Known rows, with every step that occurs:
bobef-pudozon-gapi-pufaf: [ 0.47 -0.44 -1.23  3.59  2.15 -1.00 -2.12 -0.75 -1.81 -0.21 -0.31  1.76
  0.35  0.71 -0.16  2.79 -0.70 -0.65 -1.48 -0.59  1.27  0.66  1.73  1.78
 -2.95]
bobef-pepi-duvo-pufaf: [ 0.65 -1.66  0.05 -0.48  0.24  0.92  1.85  4.14  3.89  4.73 -0.23 -1.89
 -0.34 -0.31  0.00 -0.61 -2.47 -2.37  1.53  0.61  0.93  0.16 -2.89 -2.55
  2.20]
duvo-pepi-bobef-pudozon: [-2.24  0.72  2.71  2.59  0.97  0.96  0.17  1.50  0.17  0.64  3.42 -1.47
  3.56  0.02 -2.10  0.61  2.75 -0.64 -3.66 -2.60  0.86 -1.28 -1.22 -0.60
 -3.09]
telo-pudozon-gapi-pufaf-bobef-pepi: [ 3.53 -1.21 -2.24  4.71  2.46 -0.64 -0.09 -2.32 -0.63  0.09 -1.56  0.20
 -2.21  1.06  2.58  3.00 -3.57 -1.43  2.60 -1.18 -1.38  2.83 -2.42 -0.59
  1.83]
gapi-pudozon-bobef-pufaf-duvo-pepi: [-0.55  1.44  1.50  2.50 -1.24  0.77 -4.57 -1.51  4.30  2.16  3.30 -2.13
  3.63 -1.45 -1.31  2.23  0.75  1.20 -1.95  2.00  1.29 -1.16 -2.59  1.56
 -0.68]
pudozon-gapi: [ 0.49 -1.03 -1.78  1.61  1.17 -0.93 -1.20 -0.79  0.73  1.01  0.30  1.19
 -0.40 -0.76  0.73  0.86 -0.88 -0.69  0.25  0.28 -0.29  2.59  1.24  1.01
 -1.44]
suge-pepi-bobef-pudozon: [-0.33  0.84  0.58  2.37  4.30 -1.09  1.20  3.37 -2.02 -2.00  2.12 -1.37
  1.32  0.34 -2.36  1.20  1.75 -1.68 -2.71 -1.41 -1.07 -2.03  3.31  0.62
 -3.85]
pepi-bobef-pudozon: [-0.40  0.09  1.61  1.95  1.49  0.02  1.27  1.84 -1.45 -0.63  1.29 -0.45
  1.68 -0.86 -3.04  0.82  2.86 -1.56 -2.31 -2.39  0.25 -0.84  1.20  0.66
 -1.81]
telo-pudozon-bobef-pepi: [ 1.68 -1.08  0.02  2.36 -0.75 -1.92 -1.94 -2.33  1.40  2.72  0.52  0.98
 -1.21 -0.03  1.47  0.79 -1.01 -0.77  5.14  2.33 -1.23  0.06 -0.28 -0.11
  0.08]
gapi-pufaf-duvo-pepi-bobef-pudozon: [-1.24  2.00  3.03  4.69  2.06  0.46 -0.93  2.70  2.48 -1.50  0.38 -1.70
  3.43  0.43 -1.80  2.33  1.34  2.26 -4.10 -2.94  0.75 -3.07 -2.36 -1.96
 -1.48]
gapi-pufaf: [ 0.26  0.76 -0.15  1.40  0.40  0.01 -0.29 -0.72 -1.49 -1.08 -1.90  0.09
  0.42  1.21  0.75  1.81 -1.20  1.40 -0.27 -0.05 -0.21 -1.23 -0.80 -0.52
  0.29]
bobef-pudozon-gapi-pufaf-duvo: [ 1.29 -0.04 -0.50  4.24  2.99 -1.50 -2.78  1.31  1.93 -1.14 -1.26  1.68
 -0.20 -0.23 -0.50  2.73 -0.77  1.01 -1.49 -0.84  1.51 -0.25  1.25  0.87
 -2.10]
gapi-pufaf-duvo-pepi: [-0.79  2.03  1.78  2.68  0.41  0.30 -2.19  1.03  3.62 -0.96 -0.88 -1.34
  1.80  1.36  1.55  1.64 -1.62  3.92 -1.87 -0.58  0.56 -2.06 -3.59 -2.60
  0.27]
suge-pepi-bobef-pudozon-gapi-pufaf: [ 0.56  0.69 -1.37  5.56  5.68 -2.00 -0.31  1.78 -2.87 -2.07  0.80 -0.29
  1.37  0.96 -0.96  3.98 -0.38 -0.92 -2.90 -1.25 -1.70 -0.49  3.62  1.24
 -4.97]
pufaf-bobef: [ 0.63 -0.40  0.07 -0.20  0.72  1.36  0.56 -0.62 -0.77 -1.50 -0.07 -0.92
 -1.05 -0.32  0.95  0.85 -0.23 -0.80 -1.25 -1.93  0.58  1.00 -0.82  0.21
  1.26]
pufaf-duvo-pepi: [-1.07  0.99  1.83  1.19  0.05  0.17 -2.00  1.66  5.45  0.22  1.09 -1.36
  1.40  0.19  0.73 -0.20 -0.44  2.43 -1.38 -0.53  0.79 -1.01 -2.99 -2.20
 -0.04]
telo-pudozon-bobef-pepi-duvo: [ 1.28 -1.97  0.00  2.63 -0.58 -1.61 -1.02  0.19  2.92  3.43  1.29  1.34
 -1.37 -1.18  0.61  0.15 -2.42 -1.86  4.78  3.21 -0.59  0.71 -0.96 -1.22
  0.70]
telo-pudozon-bobef-pepi-duvo-pufaf: [ 1.69 -2.10  0.21  1.19 -1.17 -0.80 -0.30  2.57  5.10  5.21  1.35  0.69
 -1.73 -0.82  1.08  0.50 -1.72 -1.48  4.89  3.26 -0.04  0.38 -2.61 -1.73
  0.93]
bobef-pufaf-duvo: [ 1.08  2.04 -0.73  0.85  0.81  1.07 -0.92  1.81  2.31 -1.79 -0.37 -1.75
  0.13 -1.62  1.15  1.28 -0.60  1.33 -0.89 -1.11 -0.09  0.11 -2.10  0.12
  2.54]
pudozon-bobef-pepi: [ 0.26 -0.97  0.29  0.92 -0.05 -1.09 -2.70 -3.00  0.28  3.41 -0.64 -0.46
  0.53 -0.18  1.61  1.01 -1.28 -1.28  2.80  1.37  0.08 -0.70  0.63  0.27
 -0.17]
pudozon-gapi-pufaf-bobef-pepi: [ 2.17 -1.29 -1.87  3.49  2.68  0.26 -0.79 -3.11 -1.64  0.66 -2.88 -1.27
 -0.54  0.91  2.67  3.21 -3.84 -1.86  0.32 -2.16 -0.14  2.04 -1.48 -0.03
  1.51]
suge-pepi-bobef: [ 0.05  1.05 -0.33  2.15  3.56 -0.90  1.81  2.57 -1.00 -1.89  0.90 -2.02
  0.97  0.25 -0.85  1.15  0.38 -0.39 -1.46 -0.66 -3.13 -1.27  1.92 -0.58
 -1.86]
telo-pudozon-gapi: [ 1.94 -0.96 -1.96  3.08  0.49 -1.69 -0.45 -0.02  1.50  0.43  1.56  2.59
 -1.85 -0.60  0.84  0.71 -0.67 -0.38  2.52  1.24 -1.49  3.22  0.04  0.65
 -1.19]

Rows:
[-1.43  2.79  0.76  2.24  0.41  2.67  0.56  0.46 -0.24  0.04  2.72 -3.77
  4.57 -0.79  0.59  1.90  0.86  0.46 -2.96 -2.76 -1.64  0.30 -4.48 -0.87
  0.52]
duvo-pepi-bobef-pufaf
[ 0.38 -0.78  0.97  0.20  1.48  1.19 -0.20  0.21 -1.57 -1.62  1.30 -0.08
 -0.75 -0.38 -0.74  0.89  1.44 -2.02 -2.61 -2.77  2.40  0.21  0.60  1.49
 -0.72]
pufaf-bobef-pudozon
[ 2.90  0.40 -1.64  5.25  1.79 -2.19 -1.63  1.28  3.58 -1.89 -1.29  2.43
 -2.14 -0.30  1.16  2.39 -2.03  2.73  2.00  0.93 -1.43  1.35 -1.18 -0.78
  0.30]
telo-pudozon-gapi-pufaf-duvo
[-0.39  1.39  0.57  5.86  2.55 -0.25 -1.71  1.21  3.96 -0.38 -0.09 -1.32
  2.87 -0.22  0.58  3.25 -0.93  2.87 -2.69 -1.77 -1.36  0.05 -2.57 -1.98
 -0.78]
pudozon-gapi-pufaf-duvo-pepi-bobef
[ 0.63  0.22  0.82  1.80  1.85  1.28 -0.34 -0.43 -3.14 -2.82 -0.72 -0.03
 -0.38  1.09  0.11  2.58  0.15 -0.69 -2.89 -2.77  2.08 -0.77 -0.32  1.01
 -0.55]
gapi-pufaf-bobef-pudozon
[ 1.22  1.04 -0.63  6.22  6.56 -2.49 -1.13  3.84  0.82 -3.15 -0.24 -0.40
  0.87 -0.07 -1.18  3.91 -0.61  0.56 -2.97 -1.47 -1.35 -1.29  3.12  0.45
 -3.74]
suge-pepi-bobef-pudozon-gapi-pufaf-duvo
[ 1.44 -1.17  0.08  0.29  1.36  1.03  0.85 -1.39 -0.63  0.67 -1.48 -2.36
 -0.65  0.34  0.98  0.31 -1.87 -2.48  0.58 -2.42  0.55  0.56 -1.75 -0.77
  2.67]
pufaf-bobef-pepi
[ 2.02 -2.03 -1.86  3.80  2.97  0.45  0.06 -0.67  0.24  1.43 -1.88 -0.70
 -0.62 -0.27  1.91  2.54 -5.26 -2.82 -0.03 -1.13  0.65  2.76 -1.87 -1.29
  2.03]
pudozon-gapi-pufaf-bobef-pepi-duvo
[ 0.16  2.07 -0.66  1.75  1.14  1.84  1.78  0.76 -2.04 -1.15  0.80 -2.54
  2.36 -1.71 -0.15  1.96  1.12 -0.57 -1.71 -2.51 -2.29  0.60 -2.05  0.26
  1.57]
pepi-bobef-pufaf
[ 0.34  2.51  0.77  3.33 -1.34  0.06 -4.15  0.11  5.11 -0.23  3.27 -0.29
  0.80 -1.30  3.12  2.27 -0.33  2.91  1.22  1.39 -0.84  0.12 -4.48 -0.35
 -0.06]
telo-pudozon-bobef-pufaf-duvo-pepi
[-2.03  0.93  2.06  2.02  0.28  1.08  0.59  0.72  1.19  0.78  2.12 -2.29
  3.56 -0.02 -0.64  0.46  1.36  0.69 -2.22 -1.89 -1.20 -0.58 -2.54 -1.81
 -1.07]
duvo-pepi-bobef
[-1.61 -0.18  1.03  4.11  1.93  0.10 -1.01  0.68  1.00  1.54  3.81 -0.43
  3.35 -0.49 -1.59  1.46  2.01 -1.32 -3.50 -2.36  0.62  1.24 -0.09  0.58
 -4.40]
duvo-pepi-bobef-pudozon-gapi
[ 1.47 -0.95 -0.13  2.01  1.91  1.10  1.26  0.30 -0.59  0.34 -2.10 -1.98
 -0.32  0.31  1.21  1.67 -4.51 -2.09 -0.35 -1.35  0.80  0.40 -3.19 -2.44
  3.61]
gapi-pufaf-bobef-pepi-duvo
[-1.47  1.22  3.49  3.13  1.86  0.31 -0.57  3.55  4.02 -0.50  2.32 -1.64
  2.98 -0.80 -2.56  0.46  2.48  0.94 -3.67 -2.96  1.21 -1.86 -1.48 -1.51
 -1.88]
pufaf-duvo-pepi-bobef-pudozon
[-1.03  2.31  0.96  1.91 -0.63  0.98 -5.05 -0.70  4.24  0.74  2.21 -1.76
  2.53 -1.61  3.11  2.45 -0.57  2.68 -0.94  0.47  0.33 -0.61 -3.45  0.21
 -0.16]
pudozon-bobef-pufaf-duvo-pepi
[ 0.52 -1.59 -0.13  0.85  0.80 -0.03  1.19  1.39  1.68  3.01 -0.36 -1.15
  0.23 -0.59 -0.38 -0.91 -2.99 -2.80  1.29  0.60  0.60  0.29 -1.40 -2.13
  2.01]
bobef-pepi-duvo
[ 1.02  1.36  0.32  7.18  1.98 -1.08 -0.77  2.05  4.97 -1.13  0.80  0.14
  1.23 -0.25  0.63  3.01 -0.71  3.25 -0.39 -1.04 -2.59  0.80 -3.75 -2.70
 -0.77]
telo-pudozon-gapi-pufaf-duvo-pepi-bobef
[ 1.10  0.62  0.19  1.82 -0.54 -0.14 -3.38 -1.12  2.51  0.77  1.11 -0.96
  1.80 -2.49 -2.30  2.32  0.95  0.23 -0.61  2.29  0.74 -0.84 -0.14  2.91
  0.27]
gapi-pudozon-bobef-pufaf-duvo
[ 0.32  0.15 -0.32  1.16 -1.49  0.56 -2.63 -3.17 -1.19  1.94  2.12 -0.91
  2.30 -1.43 -1.92  2.39  1.12 -1.28 -0.50  2.53  0.44 -0.14  0.28  3.77
 -0.65]
gapi-pudozon-bobef-pufaf
[-0.01 -0.85  0.23 -1.06 -0.33  1.16  1.49  4.92  4.01  2.46  1.18 -0.27
 -0.61 -0.94 -0.27 -0.13 -0.61 -0.84 -0.25  1.04  1.06  0.30 -2.12 -1.55
  0.59]
pepi-duvo-pufaf
[-0.52  2.82  0.63  1.56  0.18  1.94 -2.01  1.58  3.84 -0.51  1.92 -2.77
  2.23 -0.58  1.97  1.16 -0.84  2.13 -2.18 -1.33  0.27  0.03 -4.74 -1.24
  1.38]
bobef-pufaf-duvo-pepi
[ 0.61 -0.93  1.11 -1.31  0.88  2.04  0.59  2.68  0.55  0.09  1.20 -0.85
 -1.18 -0.06 -0.31  1.23  1.84 -1.58 -2.32 -2.65  2.90  0.07 -1.08  1.05
 -0.60]
duvo-pufaf-bobef-pudozon
[ 0.09 -0.88 -0.36  3.54  2.73 -0.89  0.05  1.05 -0.56  0.48  1.80  0.85
  1.44 -1.60 -2.40  1.66  1.97 -2.31 -1.95 -2.17  0.11  1.73  2.51  1.81
 -3.21]
pepi-bobef-pudozon-gapi
[ 0.18 -1.32 -0.96  1.97  1.96 -1.19 -1.64 -0.01 -0.38  0.95  1.71  1.81
 -0.03 -0.55 -0.69  0.87  0.55 -2.04 -1.11 -0.41  1.75  1.86  2.42  2.43
 -3.36]
bobef-pudozon-gapi
[ 0.16 -0.34 -0.61 -0.63  2.04 -0.05  1.51  6.51  3.13  1.14  1.84 -1.15
 -1.19  0.35  0.45  0.30 -1.82 -0.89 -0.68  1.95 -0.20 -0.66 -0.11 -1.76
 -1.32]
suge-pepi-duvo-pufaf
[ 1.20 -2.08  0.05  0.68  1.48  1.35  1.46  0.97  0.93  1.47 -0.33 -1.77
 -0.72 -0.87  0.45 -0.20 -3.24 -3.47  0.07 -1.37  1.13  1.53 -2.39 -1.88
  3.11]
pufaf-bobef-pepi-duvo
[-0.85  2.49  2.38  4.20  1.61  0.59 -0.24  2.08  3.46 -1.50 -0.82 -2.47
  3.33  0.39 -0.20  2.42 -0.21  3.64 -2.86 -2.17 -1.20 -2.52 -3.55 -3.16
  0.41]
gapi-pufaf-duvo-pepi-bobef
[ 1.06  0.36  0.16  5.70  3.96 -1.32 -1.05  2.44  1.44 -1.75 -1.13  0.62
  1.32 -1.27 -1.83  3.36  0.66  0.65 -2.46 -2.44  0.01 -0.51  1.33  0.29
 -1.86]
pepi-bobef-pudozon-gapi-pufaf-duvo
[ 1.06 -1.79 -0.60  0.33  1.90  1.25 -0.72  1.87  1.33  1.02  1.82  0.21
 -1.45 -0.63  0.26  2.18  1.08 -2.39 -2.14 -2.41  2.62  2.70  0.10  2.10
 -1.92]
duvo-pufaf-bobef-pudozon-gapi
[-0.96  0.16  1.59  4.82  2.98 -0.56 -1.77  2.78  4.63  0.49  2.65 -0.46
  2.65 -1.51 -1.91  1.32  1.73  0.15 -3.54 -2.60  1.20  0.44 -0.33 -0.48
 -3.27]
pufaf-duvo-pepi-bobef-pudozon-gapi
[ 1.31 -0.55 -1.88  2.99  2.24  0.49 -1.17 -1.93 -1.58 -1.69 -1.47  0.29
 -0.78  0.26  2.35  3.48 -2.21 -0.13 -1.39 -1.64 -0.02  2.35 -0.43  1.00
  0.17]
pudozon-gapi-pufaf-bobef
[ 1.12  1.03 -0.33  5.79  1.17 -1.34 -2.66  1.03  5.16 -0.47  0.61  1.24
 -0.28  0.89  2.14  2.26 -2.23  3.65  0.67  0.65 -0.89  1.00 -3.60 -2.16
 -0.87]
telo-pudozon-gapi-pufaf-duvo-pepi
[ 1.23  3.16 -1.09  2.81  4.55  0.10  0.90  4.40  1.16 -3.66  0.48 -3.66
  1.41 -1.53  0.17  2.40 -0.34  0.95 -2.17 -1.78 -3.25 -1.23 -0.43 -0.57
  0.70]
suge-pepi-bobef-pufaf-duvo
